Every row comes from one small tree of marks. The marks that hang from a mark follow it in brackets, in the order of their numbers. Every link used is in the known rows. Which tree was each row made from?
Known rows:
z_624(z_152(z_50) z_442): .01; -.30; -.16; .27; .11; -.08; .06; .07; -.17; -.18; -.28; .03; .22; .06; -.04; .07; -.10; -.20
z_50(z_55 z_624(z_152(z_979) z_442)): -.22; -.09; .00; .47; .50; -.27; .16; .39; -.18; -.06; .02; -.22; .22; .18; -.14; .23; -.22; -.08
z_624(z_152(z_979(z_50)) z_442): -.13; -.11; -.09; .36; .41; -.06; .14; .00; .08; -.07; -.24; -.06; .33; .12; .13; .04; -.22; -.14
z_50(z_55(z_624)): .03; .24; .03; .12; .21; -.19; .08; .13; -.19; .22; .26; -.08; -.06; -.12; -.09; -.06; .02; .08
z_979(z_50(z_55 z_152) z_624(z_442)): -.04; -.08; .17; .39; .57; -.25; .07; -.04; .04; .03; .02; .07; .15; -.12; .16; .06; -.34; -.13
z_152(z_979(z_50)): -.10; .18; -.09; .10; .32; -.05; .04; -.09; .21; .13; .02; -.09; .14; .11; .04; -.12; -.18; .04
z_55(z_50(z_979) z_624(z_152)): .28; -.03; .15; .16; .18; -.14; -.07; .07; -.21; .15; .30; -.23; .16; -.15; -.17; .11; -.05; -.15
z_152(z_50(z_55) z_979): -.10; .20; -.20; .32; .25; -.37; .07; .21; .02; .19; .01; -.23; .11; .27; -.27; .03; -.24; .02
z_152(z_979(z_50 z_624)): -.10; .28; -.20; .06; .54; -.11; .05; -.29; .18; .08; .10; -.12; .06; .06; .12; -.10; -.31; .05
z_50(z_152 z_624(z_442)): -.05; -.29; .18; .16; .31; .04; .00; .20; -.24; -.12; .00; .05; .07; .00; -.11; .14; -.11; -.11
z_624(z_152(z_50(z_55 z_979))): .16; -.09; .19; .40; .14; -.29; .07; .29; -.06; .03; .03; -.10; .20; .10; -.19; .27; -.22; -.24
z_55(z_50(z_152 z_979(z_624))): .24; -.10; .24; .17; .28; -.22; -.15; -.04; -.03; .09; .25; -.19; .12; -.08; -.17; .23; -.33; -.21
z_50(z_55 z_979): .04; .08; .30; .26; .08; -.23; .03; .28; .03; .14; .16; -.08; .07; .05; -.14; .25; -.16; -.07
z_624(z_152(z_50(z_55 z_979)) z_442): .06; -.22; .13; .52; .19; -.30; .09; .36; -.14; -.03; -.12; -.04; .29; .11; -.18; .32; -.27; -.27
z_50(z_979): .10; .01; .20; .06; .01; -.01; -.02; .10; .01; .03; .06; -.03; .06; .05; -.11; .20; -.10; -.09
z_50(z_624(z_152(z_979) z_442)): -.18; -.15; -.09; .28; .44; -.06; .12; .21; -.20; -.17; -.09; -.16; .20; .18; -.11; .18; -.16; -.10
z_979(z_50(z_55)): -.05; .12; .14; .20; .24; -.18; .04; .02; .20; .21; .17; .03; .07; -.07; .15; -.10; -.12; .02
z_55(z_624(z_152)): .15; .02; -.01; .06; .18; .01; .11; -.02; -.25; -.03; .06; -.04; .05; -.10; .00; .00; .09; -.08
z_979(z_50(z_152) z_624(z_442)): .00; -.15; .08; .19; .50; -.04; .04; -.21; .00; -.08; -.08; .12; .13; -.12; .19; .01; -.29; -.14
z_152(z_979(z_50(z_55) z_624(z_442))): -.25; .21; -.16; .38; .67; -.33; .10; -.06; .10; .10; .04; -.13; .16; .06; .10; .00; -.42; .03
z_979(z_50(z_55 z_624(z_152 z_442))): -.13; -.16; .18; .36; .52; -.13; .09; .17; -.04; -.01; .14; .05; .20; -.09; .17; .04; -.18; -.09
z_152(z_50 z_979(z_624(z_442))): -.16; .09; -.45; .21; .45; -.23; .04; -.10; -.14; -.08; -.16; -.16; .10; .19; -.17; .04; -.37; -.01
z_50(z_55 z_152 z_624(z_442) z_979): .01; -.21; .47; .42; .39; -.18; .04; .49; -.22; .02; .15; -.05; .15; .04; -.27; .39; -.26; -.18

Which tree is each row?
.04; .08; .19; .20; .30; -.23; -.03; .31; -.13; .17; .36; -.10; .01; .07; -.31; .15; -.24; -.05
z_152(z_50(z_55 z_624 z_979))
.12; -.15; .31; .10; .25; .04; .04; .20; -.14; -.11; .18; -.06; .10; .03; -.10; .28; -.11; -.18
z_50(z_624(z_152) z_979)
-.02; -.01; .09; .15; .41; -.05; .05; .19; -.11; .02; .10; -.19; .07; .20; -.26; .13; -.17; -.06
z_50(z_152(z_979) z_624)
-.20; .15; -.37; .40; .52; -.45; .10; .08; -.11; .05; -.05; -.22; .12; .19; -.19; .08; -.41; .00
z_152(z_50(z_55) z_979(z_624(z_442)))
-.09; -.16; .32; .35; .55; -.13; .04; .22; -.05; .09; .16; .08; .15; -.07; .03; .03; -.23; -.09
z_979(z_50(z_55 z_152 z_624(z_442)))
.04; -.33; .21; .28; .29; -.11; -.13; .23; -.19; -.05; .23; -.16; .24; -.07; -.15; .24; -.20; -.18
z_55(z_50(z_624(z_152 z_442) z_979))
-.13; -.14; .04; .26; .45; -.05; .06; .27; -.20; -.08; -.06; -.14; .15; .20; -.25; .17; -.22; -.09
z_50(z_152(z_979) z_624(z_442))
.30; .01; .02; .14; .22; -.06; .07; .08; -.29; .03; .09; -.07; .12; -.02; -.22; .12; -.09; -.19
z_55(z_624(z_152(z_50(z_979))))
-.09; -.08; .04; .40; .56; -.25; .14; -.09; .04; -.07; .00; .05; .20; -.12; .31; .07; -.29; -.15
z_979(z_50(z_55) z_624(z_152 z_442))
.08; -.03; .21; .02; .19; -.09; -.21; .13; -.07; .16; .47; -.20; .04; -.07; -.23; .10; -.16; -.01
z_55(z_50(z_624 z_979))
.16; -.09; .48; .37; .16; -.23; .05; .35; .00; .12; .08; -.07; .14; .07; -.21; .34; -.20; -.21
z_50(z_55 z_152 z_979)
-.19; .09; -.29; .18; .42; -.16; .08; -.07; -.08; -.10; -.13; -.17; .08; .14; -.05; .11; -.30; .00
z_152(z_979(z_624(z_442)))
-.08; .11; -.02; .25; .26; -.19; .11; .20; -.28; .13; .10; -.04; .01; -.12; -.08; .00; -.03; .05
z_50(z_55(z_624(z_442)))
-.13; -.22; .13; .36; .35; -.17; .11; .32; -.21; -.11; .08; -.03; .14; -.02; -.01; .18; -.11; -.11
z_50(z_55 z_624(z_152 z_442))
.02; -.27; .25; .23; .29; .03; .03; .26; -.25; -.19; .04; -.01; .18; .03; -.09; .33; -.15; -.21
z_50(z_624(z_152 z_442) z_979)
-.21; .14; -.25; .19; .60; -.11; .06; -.21; .07; -.01; -.05; -.07; .15; .05; .13; -.05; -.36; .02
z_152(z_979(z_50 z_624(z_442)))
.16; .02; .38; .32; .37; -.30; .06; .16; -.05; .05; .16; -.10; .06; .02; -.14; .36; -.33; -.21
z_50(z_55 z_152 z_979(z_624))
.04; -.04; -.10; .17; .31; -.14; -.02; -.04; -.18; -.09; -.05; -.01; .08; .02; -.14; .18; -.35; -.13
z_152(z_50(z_979(z_624(z_442))))
-.04; -.21; -.10; .19; .31; -.08; .09; -.10; -.16; -.28; -.17; .00; .12; -.05; .16; .16; -.17; -.17
z_979(z_624(z_152 z_442))
.09; -.32; .33; .26; .31; -.11; -.18; .28; -.19; .04; .24; -.13; .19; -.04; -.30; .25; -.25; -.17
z_55(z_50(z_152 z_624(z_442) z_979))
-.29; .13; .00; .35; .63; -.21; .07; .21; .02; .17; .19; -.12; .16; .09; -.04; -.02; -.29; .09
z_152(z_979(z_50(z_55 z_624(z_442))))
-.02; .04; -.15; .45; .28; -.38; .14; .24; -.01; .06; -.08; -.25; .23; .27; -.20; .12; -.23; -.13
z_624(z_152(z_50(z_55) z_979))
-.06; -.13; .20; .10; .26; .04; -.03; .24; -.21; -.06; .14; -.01; .05; .01; -.16; .22; -.17; -.06
z_50(z_624(z_442) z_979)
